Known rows, with every step that occurs
nonilut-gipi-sedab: [ 1.29  1.87 -3.76  3.61 -0.02 -1.66  0.38  0.57  0.85 -0.32  0.70 -0.58
 -0.98  1.40 -2.67 -0.53  1.47 -0.53]
nonilut-gipi-sedab-dugu-lanek: [ 2.03  2.42 -4.02  4.44 -0.68 -1.53 -0.37  1.06  0.92  2.19  1.68 -1.30
 -0.06  2.23 -1.81 -0.42  2.70 -0.89]
gipi-sedab-nonilut: [ 0.09  2.61 -1.09  1.84 -0.57 -1.15 -0.87  0.46  0.64 -0.37  3.25  0.10
  2.06  1.71 -2.35  1.21  1.88 -0.35]
gipi-sedab-dugu: [ 1.32  1.35 -0.94  2.92 -1.32 -0.77 -1.09 -0.29  0.05 -0.29  3.34  0.20
  1.70  0.24 -1.06 -0.82  2.49 -0.73]
sonub-dugu-nonilut-gipi-lanek: [ 0.56  2.84 -3.30  1.60 -1.60  0.09  1.87  2.54  0.74  4.05 -1.61 -1.66
 -1.91  4.74 -0.88  3.11  0.97 -0.50]
dugu-nonilut-gipi-sedab: [ 1.43  2.18 -3.95  3.05 -0.05 -1.76  0.45  0.90  1.30  1.11 -0.75 -1.56
  0.10  2.90 -3.05  0.92  2.05 -0.41]
dugu-gipi-sedab: [ 0.32  2.09 -3.44  1.87  0.75 -2.03 -0.70  1.26  0.51 -1.57 -0.09  0.08
 -0.72  1.05 -2.45  0.44  3.20 -0.60]
sonub-dugu: [ 0.10  0.71 -1.19  0.47 -2.08  0.31  1.08  0.14 -0.90  0.80  1.19  0.04
 -1.61  1.75 -1.10 -0.18  0.31 -0.99]
lanek-nonilut-gipi-sedab: [ 1.60  2.96 -4.85  3.60 -1.93 -2.53  1.11  0.35  1.11  0.50 -0.01 -1.62
 -1.91  1.28 -2.79  0.00  0.97 -0.48]
sedab-gipi-lanek-nonilut-dugu: [ 1.21  3.69 -5.13  0.66 -1.97 -1.24  0.67  3.35  0.18  0.60 -0.50 -1.15
 -2.17  2.25  0.81  1.05 -0.08  0.68]
sedab-nonilut-gipi: [ 0.47  0.91 -2.72  2.00 -1.93 -0.68  1.35  0.65  1.44  0.46  1.28 -2.56
 -0.24  2.53 -2.53  1.81  0.55 -0.22]
lanek-nonilut: [ 0.81  1.13 -1.47  1.06 -1.90 -1.51  1.83 -0.83 -0.17  0.22  0.50 -1.03
 -1.09  0.57 -0.20  0.54 -0.92 -0.29]
lanek-nonilut-gipi: [ 1.38  1.13 -4.09  2.37 -2.53 -1.78  2.46 -0.12  0.84  0.68 -0.69 -2.69
 -2.63  1.31 -1.61  0.62 -0.70 -0.34]
sonub-dugu-nonilut-gipi: [ 0.81  1.22 -3.92  1.14 -2.86 -0.18  1.72  1.26  0.57  2.69 -1.59 -2.66
 -2.03  4.03 -3.03  1.15  1.15 -0.81]
nonilut-dugu-lanek-gipi: [ 1.60  1.82 -5.54  3.89  1.80 -1.91  0.28  1.86 -0.66  1.48 -0.83 -0.84
 -1.96  3.96 -0.59 -0.73 -0.41  0.05]
gipi-lanek-nonilut: [ 0.60  2.81 -1.00  1.46 -0.61 -1.23  1.86  0.67 -0.02  1.45  0.51  0.02
 -0.86  1.25  1.84  2.46 -1.15  0.10]
sonub-dugu-nonilut: [ 0.27  1.18 -1.43 -0.16 -2.21  0.12  1.13  0.49 -0.49  2.22 -0.35 -1.00
 -0.45  3.21 -1.59  1.11  0.86 -0.88]
gipi-lanek: [ 0.30  1.82  0.03  1.53  1.12 -0.27  1.02  0.93 -0.22  0.73  1.12  0.99
 -0.19  1.35  2.12  2.00 -0.52  0.21]
nonilut-dugu: [ 0.96  0.23 -2.92  1.89 -0.60 -1.29  0.85  1.28 -0.82  0.10  0.37 -0.39
 -1.26  1.74 -0.08 -1.36 -0.59  0.71]

Rows
[-0.57  2.60 -2.76  0.48 -0.52 -0.08  0.79  2.84  0.06  1.20 -0.95  0.06
 -2.79  2.85 -0.27  2.60  2.11 -0.66] -> sonub-dugu-gipi-lanek
[ 0.34  1.01 -2.66  1.35 -1.82 -1.06  0.40  1.68  0.04  0.57  1.63 -1.21
  0.31  2.84 -1.30  0.34 -0.02  0.77] -> sedab-nonilut-dugu
[ 1.28  1.17 -4.00  1.75 -2.35 -2.15  1.55  0.88 -0.59  0.93 -0.48 -1.37
 -2.14  1.63 -0.34 -0.94 -1.10  0.69] -> lanek-nonilut-dugu
[ 0.79  2.54 -2.98  1.63 -2.25 -1.29  0.82  1.70  0.84  1.13 -0.21 -1.93
 -1.07  1.27  0.61  3.06  2.09 -0.11] -> sedab-dugu-gipi-lanek-nonilut
[ 0.70 -0.03 -2.47  1.39 -1.66 -0.76  0.02  0.52  0.45 -0.85  0.70 -1.88
 -0.34  0.66 -1.13  0.65  2.89 -0.59] -> sedab-dugu-gipi
[ 1.49  1.51 -1.84  1.70 -2.42 -1.35  0.95 -0.30 -0.17  2.67  1.48 -1.70
 -0.10  1.31  0.47  0.65  0.28 -0.77] -> sedab-dugu-lanek-nonilut
[ 2.22  2.50 -4.66  4.15 -3.71 -1.93  0.46  0.00  1.33  1.03  1.32 -2.43
 -0.79  0.83 -2.62 -0.33  2.10 -0.70] -> lanek-nonilut-gipi-sedab-dugu
[ 0.16  1.70 -1.69  0.59 -0.82 -0.16  0.91  0.92 -1.08  2.81  0.69  0.26
 -1.69  2.97 -0.38  0.17  0.29 -1.27] -> sonub-dugu-lanek
[ 0.44  2.13 -4.52  1.88  0.89 -1.66  0.58  3.86  0.04  0.68 -1.73 -0.39
 -2.40  2.92  0.81  1.45  1.22  1.03] -> nonilut-dugu-gipi-lanek
[ 1.03  1.09 -3.36  1.98  0.62 -1.77  0.81  1.87 -0.99  2.07 -0.14 -0.20
 -1.37  2.96  0.46 -0.95 -0.56  0.44] -> nonilut-dugu-lanek
[-0.26  2.94 -3.19  1.39 -0.33 -1.72 -1.17  1.87  1.40 -1.22  1.19 -0.86
  0.90  2.10 -3.62  2.10  3.80 -0.47] -> dugu-gipi-sedab-nonilut
[ 0.46  1.54 -1.82  1.83 -0.43 -0.38  0.05  2.07  0.68  0.29  0.69 -0.81
 -0.23  1.40  0.95  2.50  2.75 -0.12] -> sedab-dugu-gipi-lanek
[-0.05  1.23 -4.95  0.94 -1.53 -1.72  0.05  2.87  0.72 -0.23 -0.35 -2.24
 -0.94  3.23 -2.55  1.31  2.00  0.79] -> sedab-nonilut-dugu-gipi
[-0.16  3.73 -3.91  0.33 -2.33 -0.97  1.57  2.51  0.20  2.03 -1.68 -0.98
 -3.55  2.70 -0.53  3.10  1.51 -0.64] -> sonub-dugu-gipi-lanek-nonilut
[ 2.00  2.34 -3.41  4.28 -0.18 -1.08 -1.46  0.05  0.68  0.56  1.03 -1.44
  2.21  2.74 -2.81  0.67  3.21 -0.93] -> lanek-gipi-sedab-dugu-nonilut
[ 0.62  3.25 -3.06  3.75  0.65 -1.24 -1.17  0.41  1.04 -0.97  2.42 -0.42
  1.39  2.70 -3.55  1.31  1.93 -0.74] -> lanek-gipi-sedab-nonilut
[-0.27  1.04 -3.40  0.06 -1.80 -0.43  0.70  1.38 -0.19 -0.01 -0.97 -0.91
 -2.86  2.15 -2.33  0.79  2.24 -1.04] -> sonub-dugu-gipi
[ 1.69  3.26 -2.59  2.99 -1.84 -2.02 -0.40  0.20  0.10  2.42  2.11 -0.58
  0.75  1.34 -0.66  0.12  1.83 -0.95] -> gipi-sedab-dugu-lanek-nonilut
[ 2.04  1.54 -4.43  3.11 -3.11 -1.75  1.72  0.36  0.89  3.20  0.22 -3.32
 -1.64  2.15 -0.79  0.69  0.58 -0.61] -> sedab-dugu-lanek-nonilut-gipi
[ 0.90  2.19 -5.81  2.58  0.32 -2.60 -0.85  2.83  0.15 -0.94 -1.07 -0.26
 -1.81  2.14 -2.61 -1.06  2.96  0.34] -> nonilut-dugu-gipi-sedab
